(in the rows, 128 means zero)
Known rows, with every step that occurs:
kaziruz/femuk/tubide/luto: [131 110  90 147 118  94 124 134 111 143 130 142 135 149 142 116 121 131
 141 151 182 114 161 134 112 128 122 135 145 118 147 124 164  85 139 160
 127 131 146 135 165 137  99 146 134]
tadop/zupi/bupu/luto: [130 136 138  98 102 130 137 107 123 108  66 174 111 117 144 136 133 125
 119 141 154 147 129 118 134 116 157 125 144 130 146 103 105 114 116 136
 102 129 132 117 137 159 138 148 108]
posu/gise: [124 128 137 137 134 145 123 117 132 135 123 153 131  98 118 133 125 132
 124 110 142 118 129 137 136 123 116 105 123 126  92 134 146 126 108 127
 129 138 140 118 160 120 140 122 139]
tubide/luto/lenuvap: [139 135 107 153 139  76 126 136 121 132 140 131 146 143 136 122 124 127
 126 132 109 108 141 128 126 112 131 117 147 107 126 137 118 100 103 140
 132 120 128 112 208 113 107 130 137]
tadop/bugur: [126 120 123 108 132 155 132 112 129 109 116 120 116 122 135 132 131 124
 132 115 150 141 145 126 125 129 137 115 126 124 149 136 117 132 144 124
 125 122 119 113 162 119 147 136 116]
posu/dupo: [123 142 119 128 125 121 120 118 130 130 115  82 120  99 113 141 140 128
 131 131 147 107 126 130 138 122 113 117 129 133 113 148 121 122 145 139
 129 123 131 136 117 112 105 139 137]
zefan/lenuvap/luto/bupu/zupi/tadop: [115 140 135 148 113 108 128 147 128 159 124 120  94 102 123 115 132 130
 128 151  91 156 148 186 109  92 112 123 113 119 138 117 125  88 125 130
 116 129 147 112 118 135 137 163 111]
diruto/fisid/gise/posu/dupo: [127 144  63 110 108 173 127 109 145 136 126  44 124  73 119 149 108 122
 149 116 181 130  93 125 142 139 101 117 125 143  94 136 107 130 161 133
 105 132 125 138 104 119  89 117 144]
fisid/diruto/femuk/kaziruz/ruvu/bizepa: [125 136  95 125 115 115 134 134 125 154  80 200 107 149 102 136 112 112
 105 155 187 194 156 135 117 144 134 155 109 140 140 122 216 108 121 154
 133 129 162 167 136 163 107 143 144]
kaziruz/femuk/diruto/fisid/gise/posu/dupo: [130 132  77 101  92 190 122  97 134 147 114  29 118  91 113 157  95 111
 155 132 223  88 104 133 131 145  92 118 133 152 105 133 158  99 147 133
 128 114 140 164  88 114  95 141 147]
lenuvap/luto/tubide/femuk/kaziruz/ruvu: [129 135  57 139 118 105 131 137 114 146 133  65 147 152 139 143 128 134
 131 128 156 140 217 170 117 110 108 119 102 141 161 155 172  92 151 172
 130 123 170 149  96 160  98 133 153]
luto/tubide/femuk/kaziruz/ruvu/bizepa: [132 137  39 139 118 102 130 139 118 152 130 135 141 187 124 139 135 136
 119 125 163 100 199 120 121 118 115 126 125 136 155 128 178 106 151 181
 127 135 173 153 136 156  98 126 159]
kaziruz/femuk: [133 117 127 127 117 115 120 129 117 137 126 128 132 145 123 133 126 122
 144 147 171  98 133 133 121 127 117 133 133 131 143 115 154 106 124 143
 143 126 130 145 128 117 107 133 121]
tubide/luto/bupu/zupi/tadop: [139 129 112 149 101  68 126 141 128 153 131 181 129 123 128 120 135 131
 122 131 114 140 170 131 112 117 122 134 145 107 141 129 108  83  87 137
 119 136 145 114 138 123 123 166 126]
kaziruz/ruvu: [139 137 131 127 122 110 117 136 114 132 115 111 121 138 119 127 121 127
 127 134 140 100 138 144 122 117 133 134 110 131 147 128 151 110 115 137
 138 136 125 140  99 149 111 123 137]
dupo/posu/gise: [136 140 159 145 143 161 119 117 131 133 128 169 138  97 133 119 137 133
 142 116 122 109 103 131 144 126 101 115 118 124 105 133 152 124  87 128
 124 116 140 114 179 127 132 121 148]
diruto/femuk/tubide/luto/lenuvap/zefan/livi: [134 135 141 156 142 112 135 122 121 148 118 134 116 117 136 139 123 142
 152 166 102 209 183 119 108 144 137 120 142 114 145 137 107  64 122 139
 109 127 177 153 182 144 128 147 131]
bizepa/ruvu/kaziruz/femuk/tubide/luto: [134 124  88 136 101  89 118 137 110 152 119 197 122 160 126 120 104 126
 165 142 191 124 136 149 101 143 116 127 134 116 204 126 149  89 153 176
 113 149 158 122 181 177 131 128 132]
zefan/livi: [126 117 165 131 129 138 138 130 127 133 104 115 121 118 127 120 127 130
 134 140 106 152 130 111 119 144 139 121 125 125 140 134 106 114 119 131
 129 125 151 139  96 126 128 121 125]
bizepa/ruvu/kaziruz/femuk/tubide: [128 123  98 125 105 130 109 128 111 162 115 193 104 160 111 126 111 126
 166 140 186 126 119 152 109 138 118 127 130 132 212 125 155 105 162 171
 116 145 159 134 138 166 144 125 127]
livi/zefan/lenuvap/luto/bupu/zupi/tadop: [116 149 126 165 106  93 140 130 133 152 118 146  83 131 128 120 130 128
 129 168  98 156 145 179 124  95 113 134 123 120 132 104 147  88  80 159
 109 140 148 121  92 142 149 170 113]
tadop/zupi/bupu: [137 134 160  92 110 126 139 108 131 105  88 179 112 125 131 152 134 123
 128 141 138 180 121 115 134 121 139 134 148 121 140 106 108 125 115 139
 105 130 135 123 150 144 139 133 119]
kaziruz/femuk/diruto/fisid/gise: [138 106 125 107 109 172 130 114 134 148 119  79 116 116 124 136  95 114
 161 131 213 120 138 128 123 139 104 113 149 142 125 130 171  87 124 126
 147 122 136 160  69 149 145 144 139]
kaziruz/femuk/diruto/fisid/gise/posu: [134 116  90 101  94 193 131 106 130 146 129  75 128 119 129 145  84 110
 151 131 206 106 105 132 121 146 104 130 128 146 126 116 165 103 137 121
 127 119 138 156  98 132 120 130 139]
bupu/luto/tubide/femuk/kaziruz/ruvu: [126 131  69 144 114 115 122 133 109 153 111  89 154 162 152 132 132 140
 117 136 177  65 211 136 123 116 136 104 122 146 166 136 156  91 138 173
 125 131 168 145  76 163 113 147 154]
livi/zefan/lenuvap/luto/tubide/femuk: [112 148  92 158 119 118 153 126 133 128 151  76 129 159 154 127 135 135
 136 157 127 117 177 149 133 100 115 123 119 130 118 117 151 118 120 170
 115 132 153 126 131 157 125 146 149]
tadop/zupi/bupu/luto/tubide: [126 136  90  97  98 138 137 100 118 124  80 162 115 122 158 134 155 127
 119 128 140 146 148 110 127 111 163 120 142 133 158 107 101 118 122 141
  96 133 136 129 135 150 132 169 117]
livi/zefan: [127 138 121 145 119 114 139 112 132 122 122 146 116 154 132 134 127 126
 130 147 137 129 124 120 140 132 130 142 139 128 126 114 148 124  83 156
 121 139 128 135 102 133 143 134 130]
tubide/femuk/diruto/fisid: [139 133 151 111 113 143 140 108 145 127 147  89 147 124 120 144 114 130
 131 129 198 112 174 114 136 143 117 110 159 132 108 142 132 108 140 126
 135 118 164 125  83 163 163 133 163]
bupu/zupi/tadop: [131 131 140 140 108 108 124 136 134 139 118 142 123 119 114 138 143 127
 118 138 136 154 134 135 114 119 125 132 137 124 133 127 129 113 126 135
 122 135 124 127 115 134 157 161 133]
tubide/femuk/diruto/fisid/gise/posu/dupo: [132 140  90 107  96 196 131 107 152 133 134  18 135  95 116 163  91 124
 140 120 202  95 134 114 145 140  92 112 144 149  90 155 124 121 153 129
 116 111 157 136  94 134 112 123 174]
femuk/diruto/fisid: [133 133 138 108 118 149 140  97 138 131 127  93 123 103 123 134 119 124
 129 122 179 136 142 129 127 150 129 115 141 133 109 132 138 109 139 113
 132 124 146 136  77 154 170 147 144]
zupi/bupu/luto: [132 134 135 119 108 127 134 125 120 117  88 125 122 105 152 132 127 130
 134 130 140 108 116 119 126 116 131 113 136 139 145 111 105 110 136 134
 115 131 137 124 105 147 142 126 121]
zefan/lenuvap/luto/tubide/femuk/diruto/fisid/gise: [118 127 102 124 119 191 150 129 145 145 152   4 125 109 150 122 104 129
 153 121 165 140 184 148 121 109 102  97 126 140 107 145 148 101 168 123
 123 115 160 132  96 185 149 151 162]
bupu/zupi/tadop/bugur: [129 124 130 120 111 138 128 119 135 120 104 135 110 115 122 142 147 122
 121 128 158 161 148 132 115 122 132 120 135 119 156 137 116 120 143 132
 120 126 115 109 145 123 174 171 120]
ruvu/kaziruz/femuk/tubide: [124 113  86 143 111 140 116 129 112 151 116 171 104 149 128 117 128 126
 156 150 196  93 125 150 118 137 115 130 140 138 185 121 176  98 172 165
 117 129 155 135 129 145 122 137 131]
bizepa/zezefad: [130 136 122 108 114 119 131 128 133 131 136 157 120 117 108 144 116 123
 133 107 106 166 113 131 119 123 131 113 136 118 139 137  96 139 119 127
 131 132 124 129 134 121 119 128 130]
zezefad/bizepa/ruvu/kaziruz/femuk: [128 126 141 114 105  73 116 125 125 148 109 190 115 162  85 136 121 104
 167 115 197 128 112 161 115 127 119 134 136 130 227 105 160 117 127 160
 133 150 148 122 148 157 138 103 116]
gise/posu: [126 136  92 121 114 149 130 120 124 126 136 122 136 132 133 136 117 124
 119 127 125 119  94 129 127 133 130 144 111 133 130 114 122 145 141 125
 108 127 128 126 152 110 104 113 130]
livi/zefan/lenuvap/luto/tubide/femuk/diruto/fisid: [119 154 106 135 110 139 164  96 144 133 152  42 126 139 149 132 127 131
 136 150 180 129 189 146 132 122 113 109 136 135 103 121 158  99 136 154
 118 129 173 133  78 180 169 165 164]
kaziruz/femuk/diruto: [130 115 145 119 111 147 123 118 117 139 116 118 124 149 123 136 114 117
 132 145 175  83 141 135 118 131 117 128 137 136 138 124 180  96 118 129
 150 110 144 154 113 124 140 151 132]
zupi/tadop: [132 134 132 133 124  95 123 146 130 126 138 137 125 121 123 134 126 127
 131 129 104 157 137 128 125 126 125 115 139 121 148 133 109 127 152 129
 120 131 133 136 119 133 148 142 139]
zupi/bupu/luto/tubide/femuk/diruto: [131 132 112 112  92 164 138 115 122 133 108  93 141 130 163 144 133 137
 119 119 146  66 180  96 125 114 127 102 153 149 156 131 122 101 138 136
 120 112 172 133  89 157 160 156 160]
ruvu/kaziruz/femuk/diruto/fisid/gise/posu/dupo: [130 134  68 110  81 194 122 102 134 145 107  62 104  88 117 148  97 107
 171 130 249  62  85 147 131 151  79 113 131 155 137 137 168  96 174 139
 116 118 148 155  98 131 111 130 150]
luto/lenuvap/zefan: [135 148 137 146 141 129 119 126 120 137 131 103 119 132 125 153 130 128
 152 132  87 111 135 146 134  99 124 120 132 126 119 121 112 107 100 133
 132 122 131 148 175 103 132 125 115]

Rows:
[134 130 146 108  95 139 115 120 117 147 103 172 109 158 106 138  99 113
 155 136 179  94 119 147 106 144 110 124 126 134 200 128 166 103 128 146
 137 130 157 143 127 162 168 132 130] | bizepa/ruvu/kaziruz/femuk/diruto
[139 131  81 149 118  77 105 136 105 167 126 201 123 177 119 123 106 125
 165 147 164 110 131 153 106 124 122 119 150 109 211 130 147  80 135 185
 118 139 159 119 218 151 121 132 136] | bizepa/ruvu/kaziruz/femuk/tubide/luto/lenuvap
[131 129 122 137 134 110 126 132 115 137 102 115 128 145 124 141 117 128
 126 143 155 129 149 156 122 132 123 122 114 135 154 127 168  99 130 159
 130 138 147 149  83 149 128 121 139] | femuk/kaziruz/ruvu
[118 130  63 131 115 140 126 118 114 149 118 112 133 125 157 109 148 134
 119 113 129  88 157 119 122 119 152 115 121 141 145 125 122 121 135 133
 120 129 130 134 116 132 119 165 123] | bupu/luto/tubide
[127 126  38 111  87 217 136 109 135 151 139  49 149 123 160 132 100 128
 126 104 189  75 168 103 130 133 133 106 135 156 124 134 129 115 142 121
 106 116 154 134  88 153 125 152 161] | bupu/luto/tubide/femuk/diruto/fisid/gise/posu
[136 130  99 161 133  93 116 133 102 151 135 115 128 156 138 138 123 131
 162 155 139 100 170 155 115 104 118 126 148 118 138 115 147  66 110 163
 129 124 146 154 209 112 101 146 119] | kaziruz/femuk/tubide/luto/lenuvap/zefan
[134 147  77 109 113  80 137 123 130 145 111 223 105 137  84 155 107 122
 120 130 161 226 143 140 105 147 119 127 120 125 162 128 161 108 145 152
 129 148 157 159 135 172 111 125 140] | diruto/femuk/kaziruz/ruvu/bizepa/zezefad
[138 154 145 136 120 127 124 122 112 126  91 103 113 108 149 155 128 131
 156 135  98  97 125 137 133  91 128 101 139 137 137 104  92  90 106 136
 116 123 135 141 151 123 144 126 107] | zupi/bupu/luto/lenuvap/zefan
[129 133 190 133 127 150 137 129 125 127  99  83 114 107 132 145 127 131
 159 138  94 156 145 121 119 137 129 121 112 130 127 120  92 107 106 125
 126 127 149 161 111 126 137 119 107] | lenuvap/zefan/livi
[141 152  83 111 104  85 126 143 120 137 121 183  98 144  89 134 110 121
 126 104 124 138 115 132 112 105 133 131 117 119 147 125 140 128 117 143
 140 143 124 143 151 149  89 115 132] | kaziruz/ruvu/bizepa/zezefad
[123 123 121 128 139 125 141 112 137 136 123 173 132 119 127 149 124 130
 120 153 171 213 156 136 119 168 116 123 132 131 145 134 148 109 155 139
 115 131 159 147 110 151 151 138 138] | diruto/femuk/kaziruz
[105 140  79 167 130 125 160 123 135 134 139  82 137 168 159 140 131 136
 134 165 142 145 187 160 134 116 107 114 124 131 132 117 166 104 141 189
 107 131 175 136 113 159 142 146 148] | livi/zefan/lenuvap/luto/tubide/femuk/kaziruz
[131 132  29 107  93 201 144 112 140 145 160  25 141 115 149 143  95 122
 141  97 168 142 168 136 121 127  98 119 114 152 117 151 144 119 157 118
 111 112 158 139 110 151 110 136 159] | lenuvap/luto/tubide/femuk/diruto/fisid/gise/posu
[130 136 105 137 102  92 121 138 126 161 124 146 100 100 118 124 134 125
 126 128 101 173 161 169 111 102 112 132 119 126 141 138 129  91 109 131
 123 125 147 126 105 123 120 164 108] | lenuvap/luto/bupu/zupi/tadop
[134 120  78 141  84  99 112 125 108 192 105 237 105 162 117 116 118 129
 156 145 199 109 151 161  93 132 111 146 137 117 202 119 155  63  97 183
 113 150 172 111 164 156 117 151 114] | bizepa/ruvu/kaziruz/femuk/tubide/luto/bupu/zupi
[116 149  85 166 123 103 148 132 121 138 125  65 127 177 149 139 123 136
 134 170 148 120 197 175 128 104 109 123 105 135 147 119 188  89 124 198
 116 139 173 146  86 178 129 141 158] | livi/zefan/lenuvap/luto/tubide/femuk/kaziruz/ruvu
[134 143  34 119 104  94 134 139 123 155 138 164 133 175 103 155 123 130
 122 104 137 143 184 123 113 114 117 110 133 125 168 136 145 118 140 179
 130 139 169 152 143 152  90 125 159] | luto/tubide/femuk/kaziruz/ruvu/bizepa/zezefad
[125 136 149 115 119  87 125 123 135 141 111 193 111 144  92 132 121 109
 150  97 160 155 106 152 121 131 130 131 134 127 213 116 132 139 132 143
 119 151 144 104 150 168 162  98 122] | zezefad/bizepa/ruvu/kaziruz
[128 150 125 149 133 130 115 124 111 139 111 102 119 128 138 137 126 131
 142 134 104  78 145 147 132  96 145 109 129 135 122 115 110  99 101 131
 128 119 126 136 161 116 130 139 103] | bupu/luto/lenuvap/zefan
[135 139 101 167 142 106 123 132 114 141 137 121 124 141 142 135 125 139
 148 140  96 126 164 144 123 105 133 122 144 115 126 128 119  87 116 147
 114 126 144 134 210 124 124 138 126] | femuk/tubide/luto/lenuvap/zefan
[132 134  93 120  98 133 135 125 121 129 120 102 148 131 162 140 146 141
 135 122 149  78 174  97 128 106 127 102 147 143 156 122  98 112 142 150
 113 126 159 125 109 150 127 139 149] | zupi/bupu/luto/tubide/femuk
[129 113  79 154 108  99 126 136 112 140 122 171 122 155 144 108 124 127
 158 150 203  92 143 150 111 139 111 133 144 121 178 124 174  83 164 168
 114 133 151 126 175 156 112 136 136] | ruvu/kaziruz/femuk/tubide/luto
[122 136  55 127 121 125 134 124 119 141 142  89 126 117 145 121 144 126
 135 108 110 154 162 149 113 112 120 126 101 136 135 143 137 120 147 127
 124 124 133 139 137 130 107 148 122] | lenuvap/luto/tubide
[131 121  86 157 107  84 122 139 122 170 130 190 114 126 133 112 135 140
 119 137 116 150 177 136 109 119 128 134 154 111 154 133 123  77 111 152
 104 138 160 115 127 134 128 179 134] | femuk/tubide/luto/bupu/zupi/tadop
[124 134 157 108 126  79 124 120 135 141 121 161 124 147  90 141 120 115
 137  97 134 179 125 138 124 121 143 132 133 123 183 115 121 139 105 137
 129 148 138 112 140 153 147 107 119] | zezefad/bizepa/ruvu
[134 140 179 146 142 141 126 127 119 142 106  89 113 122 125 145 128 130
 159 143  61 137 140 130 124 117 137 111 129 124 132 123  91  94  97 136
 132 117 152 155 146 101 129 119 111] | luto/lenuvap/zefan/livi
[116 119 116 122 117 166 128 120 129 158 109 182 109 118 121 128 119 122
 112 157 159 210 151 124 123 147 150 148 134 139 135 135 171 122 133 130
 117 121 155 143 126 147 125 172 146] | fisid/diruto/femuk/tubide
[134 112  81 155  93  70 114 138 110 178 128 190 118 141 128 119 133 133
 136 156 159 124 179 144 103 114 119 137 159 112 169 120 153  54 105 167
 119 134 163 132 135 122 109 183 126] | kaziruz/femuk/tubide/luto/bupu/zupi/tadop
[132 142 130 119 112 123 120 129 128 137 116 184 114 140 112 132 112 123
 152 119 141 142 105 141 117 142 126 120 118 125 188 131 115 134 138 144
 114 146 140 117 149 167 161 109 128] | bizepa/ruvu/kaziruz
[135 116  76 159 135  81 116 132 105 159 137 144 135 166 136 118 123 130
 140 158 151  94 152 142 117 111 128 130 160 112 150 128 161  72 125 172
 133 118 148 130 199 115  90 149 137] | kaziruz/femuk/tubide/luto/lenuvap
[141 138 137  95  93 128 124 102 127 150 112 155 115 135 102 142 100 112
 169 131 234 126 121 145 108 161 113 109 135 133 181 123 154  94 146 144
 134 139 160 141  97 179 177 134 137] | bizepa/ruvu/kaziruz/femuk/diruto/fisid
[124 121 103 135 114 125 137 128 129 147 116 183 127 120 136 119 114 123
 112 155 172 211 168 119 114 152 149 153 135 124 129 137 161 107 122 133
 114 122 152 132 166 156 115 172 152] | fisid/diruto/femuk/tubide/luto
[133 151  16 121 103  80 140 146 120 150 138 139 125 159 107 150 118 126
 129 100 134 176 195 157 105 101 107 115 111 130 158 148 158 109 152 178
 132 132 171 151 150 160  74 123 147] | lenuvap/luto/tubide/femuk/kaziruz/ruvu/bizepa/zezefad
[135 113  71 161  83  76 113 142 111 176 119 223 104 142 130 110 135 128
 151 153 183 104 162 157  99 127 103 133 156 115 200 122 159  53 132 173
 108 137 169 124 146 140 118 174 130] | ruvu/kaziruz/femuk/tubide/luto/bupu/zupi/tadop
[117 120 135 123 122 149 139 119 136 149  98 177 131 120 121 147 114 114
 115 159 172 219 150 134 120 164 132 137 126 137 131 131 172 118 121 138
 123 120 159 152 119 136 137 158 140] | fisid/diruto/femuk/kaziruz
[133 120 114 135 105 118 121 133 119 133 117 161 120 141 125 125 130 118
 159 145 194  75 113 150 119 135 104 127 131 134 169 117 164 104 150 148
 131 128 138 137 139 133 118 123 127] | ruvu/kaziruz/femuk
[127 145  88 105  98 107 137 130 129 157  88 230 102 135  81 154  99 108
 111 135 163 232 138 136 106 141 140 143 118 129 149 127 181 118 111 151
 138 131 157 165 140 158  96 143 145] | fisid/diruto/femuk/kaziruz/ruvu/bizepa/zezefad
[141 140 168 160 140 101 136 137 119 128 112  87 132 126 139 137 122 131
 159 143  70 132 154 121 116 120 136 112 133 108 123 127  82  80  84 139
 129 119 148 145 195 111 118 121 115] | tubide/luto/lenuvap/zefan/livi
[135 130  80 152 146  92 126 120 123 152 147 181 130 134 134 122 126 137
 119 155 139 184 164 128 115 136 134 127 158 112 148 144 140  85 146 141
 111 128 155 118 197 146 117 156 152] | diruto/femuk/tubide/luto/lenuvap
[130 126 127 114 126 125 126 131 131 107 129 130 115 117 133 135 129 122
 135 116 127 166 152 128 124 125 135 102 140 115 175 143  99 131 166 124
 117 125 124 119 148 121 166 151 129] | zupi/tadop/bugur
[135 134 125 117 101 112 113 131 117 145 114 183 117 154 106 135 112 116
 168 135 184 108 111 150 109 138 110 124 120 127 197 120 141 114 139 158
 131 144 143 135 145 154 135 113 120] | bizepa/ruvu/kaziruz/femuk
